Every row comes from one small tree of marks. The marks that hang from a mark follow it in brackets, in alphabetical order. Every link used is in the known rows. Which tree was each row made from?
Known rows:
X[H[S] K[Q]]: [ 5.97 -0.99  0.89 -1.00 -1.62  6.23  0.09  2.44 -2.32 -1.92  6.85  1.91
 -2.18 -0.49  1.61  1.15 -1.60  1.25  0.38]
X[H]: [ 1.25 -4.63 -0.95 -0.62 -4.16  3.24  5.12  3.49 -1.72 -4.57  3.00  3.71
 -0.17 -1.00 -1.32 -2.80  0.79  0.12  1.11]
K[P R X]: [ 0.31 -5.25  2.82 -0.11  2.00 -3.60  0.85  1.65  2.11 -1.75 -3.90 -0.89
  3.48  3.42 -1.77 -4.42  0.76  1.44  1.53]
V[K[R]]: [-1.05 -4.36 -1.97  1.27 -0.49  0.02  3.13  2.62 -4.38 -3.00 -1.73 -0.18
  4.20 -2.98 -1.15 -6.26  1.16  3.35  0.79]
X[H K[P Q[L]]]: [ 6.32 -0.67 -0.08 -4.59  1.85  5.89 -1.22  2.71  1.59 -2.29  6.99  0.12
  0.01  2.27  4.52 -2.33  0.50 -2.18  0.47]
X[H[S] K[P R]]: [ 8.61 -1.78  3.03 -0.49  0.29  0.54 -1.32  3.53 -1.78 -0.35  3.32 -3.34
 -1.98 -0.13  1.61 -4.17 -1.40  1.59  2.75]
Y[L[Q]]: [-4.79 -5.18 -2.35 -2.37 -5.44  2.38  3.01  1.47 -0.35 -8.60  4.31  3.57
  1.92  2.69  0.64  0.35 -1.54  0.13 -3.01]
H[S]: [-0.96 -6.05 -2.28  2.73 -4.75  1.13  4.87  1.60 -1.63 -6.78  1.40  2.78
  0.72 -2.62 -1.47 -2.03 -1.81  2.37 -0.83]
V[K]: [-2.23 -4.96 -4.02  0.11 -1.91  0.51  4.94  1.57 -3.80 -6.70  0.57  1.44
  5.11 -3.46 -1.73 -6.03  2.11  2.64 -2.20]
V[K[P Q X]]: [ 0.23 -2.11  0.74 -1.69  4.01 -0.69  1.28 -1.52 -0.14 -3.58 -2.46 -0.78
  7.78  1.45 -2.06 -2.01  3.80  1.75 -3.60]
P[K[Q R]]: [ 0.20 -6.44  1.03 -0.21 -0.16  0.47  2.01  2.02 -4.46  0.18  0.79  1.83
  2.67  0.11 -0.31 -1.89 -1.02  3.10  0.81]
V[K[Q[L] R X]]: [-2.53 -1.08 -0.25  1.31  4.44  2.69 -0.71  1.54  1.06  0.98 -3.28  1.99
  4.26  0.41  1.35 -2.73 -0.40  1.20  0.25]
P[K[R X]]: [-2.77 -7.39  2.25  0.48  1.52 -6.16  0.76  3.00 -0.32  0.20 -2.14  1.69
  2.04  1.48 -1.47 -6.16 -1.36  3.23  0.92]
Q[L]: [-3.27 -6.33 -4.40  0.71 -3.17  2.58  4.02  2.93  1.28 -6.87  2.43  4.14
  1.42 -1.02  1.80 -5.15 -1.44 -0.58  0.19]
Y[L]: [-4.59 -7.25 -3.38 -1.82 -2.22  1.48  3.45  2.08  0.55 -7.10  2.11  3.95
  2.86  0.08  0.39 -3.49 -0.05 -1.35  0.03]
V[K[Q R X]]: [-1.20 -1.74  1.55  0.92  3.35  1.16  0.58  0.71 -1.49  0.67 -4.11  1.14
  5.49  0.93 -1.69 -1.69  1.10  3.10 -0.04]
K[X]: [-3.81 -6.21 -0.46  0.07 -1.29 -1.71  3.38  1.93  1.90 -5.01 -0.82  3.83
  2.97  1.94 -1.98 -3.78  0.34  1.36 -0.49]
K[Q]: [-0.58 -5.27 -1.76 -0.75 -2.95  4.91  4.68  1.00 -2.16 -5.35  1.99  3.91
  3.45  0.73 -0.77  0.50  0.77  0.98 -0.60]
X[H K[Q]]: [ 4.64 -1.77  0.44 -3.70 -1.09  6.57  0.92  3.30 -2.15 -1.97  6.94  2.72
 -0.33  1.74  1.44 -0.88  0.58  0.42  1.08]

Which tree is each row?
[ 2.56 -3.10 -2.12 -4.04  1.95  4.01 -0.99  1.43  1.88 -4.66  5.79 -0.38
  2.70  2.42  4.42 -3.57  0.06 -1.19 -0.71]	X[K[P Q[L]]]
[ 1.66 -1.28  2.64 -0.66  5.31 -0.63 -0.17 -0.55 -0.74  0.18 -4.89 -2.11
  7.02  1.79 -1.69 -2.05  2.74  2.42 -0.81]	V[K[P Q R X]]
[-2.31 -6.38 -2.75 -0.93 -0.59  2.36  1.95  1.58 -0.81 -3.40  3.79  3.78
  2.35 -0.88  2.12 -2.91 -1.65  0.32 -1.73]	P[K[Q[L]]]
[ 7.45 -1.40  1.73 -4.98  0.99  4.72  0.07  1.93 -1.07 -2.49  6.04 -0.67
  1.17  2.78  1.58 -1.31  2.15 -0.45  0.03]	X[H K[P Q]]
[ 3.38 -0.85  3.64 -0.43  3.96 -2.62  0.01  2.09 -0.59  0.92 -3.90 -2.29
  3.55  0.42 -2.02 -5.13  2.90  1.47  0.61]	V[K[P R X[H]]]
[-0.92 -3.39  0.21 -1.18  2.84  1.61  0.53 -0.16  4.97 -3.69 -0.55  2.01
  4.19  3.61  1.44 -1.03  0.58 -1.55 -1.50]	K[P Q[L] X]
[-1.02 -5.61 -0.47  0.27  0.73  2.28  0.70  2.84 -1.66  0.35  1.61  2.60
  1.47 -0.52  2.66 -3.02 -2.67  1.00  1.12]	P[K[Q[L] R]]
[ 2.23  0.54  3.41  0.38  3.30  2.99  0.24  1.97 -2.01  3.31 -2.86  1.62
  2.83  0.62 -1.60 -0.45  1.57  1.81  1.40]	V[K[Q R X[H]]]
[ 4.76 -1.93  5.08  2.25  1.00 -1.87  0.07  1.97  1.84  0.73 -2.99 -1.04
 -0.66  0.91 -1.51 -1.40 -1.10  1.12  2.10]	K[P R X[H[S]]]
[ 2.43 -1.23  2.99  1.95 -0.92  3.82  1.73  0.73  0.85 -0.66  0.68  4.26
 -0.48  0.75 -1.82  3.72 -0.94  0.72 -0.33]	K[Q X[H[S]]]
[ 0.92 -0.53  1.53  2.55 -0.13  5.34  0.51  1.60  3.76 -0.43  1.30  5.17
 -1.86  0.15  1.27  2.52 -2.73 -1.31 -0.05]	K[Q[L] X[H[S]]]
[ 2.23 -3.45 -0.20 -0.38  1.38  4.37  0.71  1.56  0.95 -1.63 -0.27  0.12
  3.02  1.51  2.50 -1.15 -0.63 -0.74  1.72]	K[P Q[L] R]
[ 7.27 -2.57  2.45 -3.47  0.85  0.68 -0.96  4.69 -1.53 -0.62  3.75 -2.73
 -0.33  2.10  1.56 -5.88  0.77  0.75  3.34]	X[H K[P R]]
[-0.94 -3.85  2.70  0.66  1.37  1.81  0.99  1.44  0.82  0.46 -2.73  3.11
  2.92  3.73 -1.07  0.49 -0.60  1.64  1.85]	K[Q R X]
[ 0.57 -3.15  2.19  2.42 -2.31  0.10  2.46  2.14  1.69 -2.50  0.17  3.65
 -1.30 -0.44 -2.31 -0.83 -1.37  1.16  0.05]	K[X[H[S]]]
[ 3.62 -4.11  1.39 -0.75  0.44  2.92  2.41  0.72 -1.60 -1.91 -1.30 -1.07
  4.16  1.96 -0.53 -0.23  1.20  1.16  1.47]	K[P Q R]
[ 6.39 -1.12  2.32 -2.55  0.32  6.40 -0.71  4.23 -2.79  1.57  4.81  1.10
 -1.03  2.10  1.89 -1.12 -0.66  1.10  3.89]	X[H K[Q R]]
[ 7.34 -2.43  0.96 -1.72 -1.09  0.92 -0.02  2.60 -0.72 -4.22  5.72 -2.08
 -1.39 -0.52  1.02 -3.86 -0.36  0.89 -0.07]	X[H[S] K[P]]
[ 1.06 -2.11  2.67 -1.00 -0.10  4.19  2.26  1.59  1.09 -0.82  0.66  4.93
  1.13  2.87 -1.64  1.79  1.16 -0.12  0.40]	K[Q X[H]]
[ 1.81  0.66  1.93  1.90  1.17  3.28  1.23  0.20 -1.31 -0.33 -0.65  2.42
  2.03 -1.95 -2.38  1.71  0.60  2.14 -2.14]	V[K[Q X[H[S]]]]
[ 8.71 -0.62  2.05 -2.31  0.14  4.66 -0.66  1.20 -1.56 -2.47  5.96 -1.36
 -0.40  0.56  1.41  0.61  0.12  0.80 -0.46]	X[H[S] K[P Q]]
[ 0.59 -3.82  3.46 -1.74  1.19  0.00  1.08  1.44 -0.47  0.77  1.81  4.17
  1.10  1.90 -1.59 -0.34  0.53  1.13 -1.17]	P[K[Q X[H]]]
[ 3.34 -2.19  0.37 -0.65  2.87  2.35  1.66  0.06 -4.08 -1.88 -2.39 -2.78
  6.56 -0.59 -0.71 -2.08  2.77  2.34 -0.44]	V[K[P Q R]]
[ 3.41 -0.70  1.97  1.37  1.83 -2.36  0.75  0.23  0.16 -2.77 -1.88 -1.44
  2.49 -2.24 -2.59 -3.17  1.74  1.70 -2.70]	V[K[P X[H[S]]]]
[ 1.98 -3.09  5.44 -0.66  2.34 -0.29 -0.31  2.74 -1.25  4.64 -0.53  2.87
  0.14  2.32 -1.23 -0.44 -0.75  1.75  2.02]	P[K[Q R X[H]]]
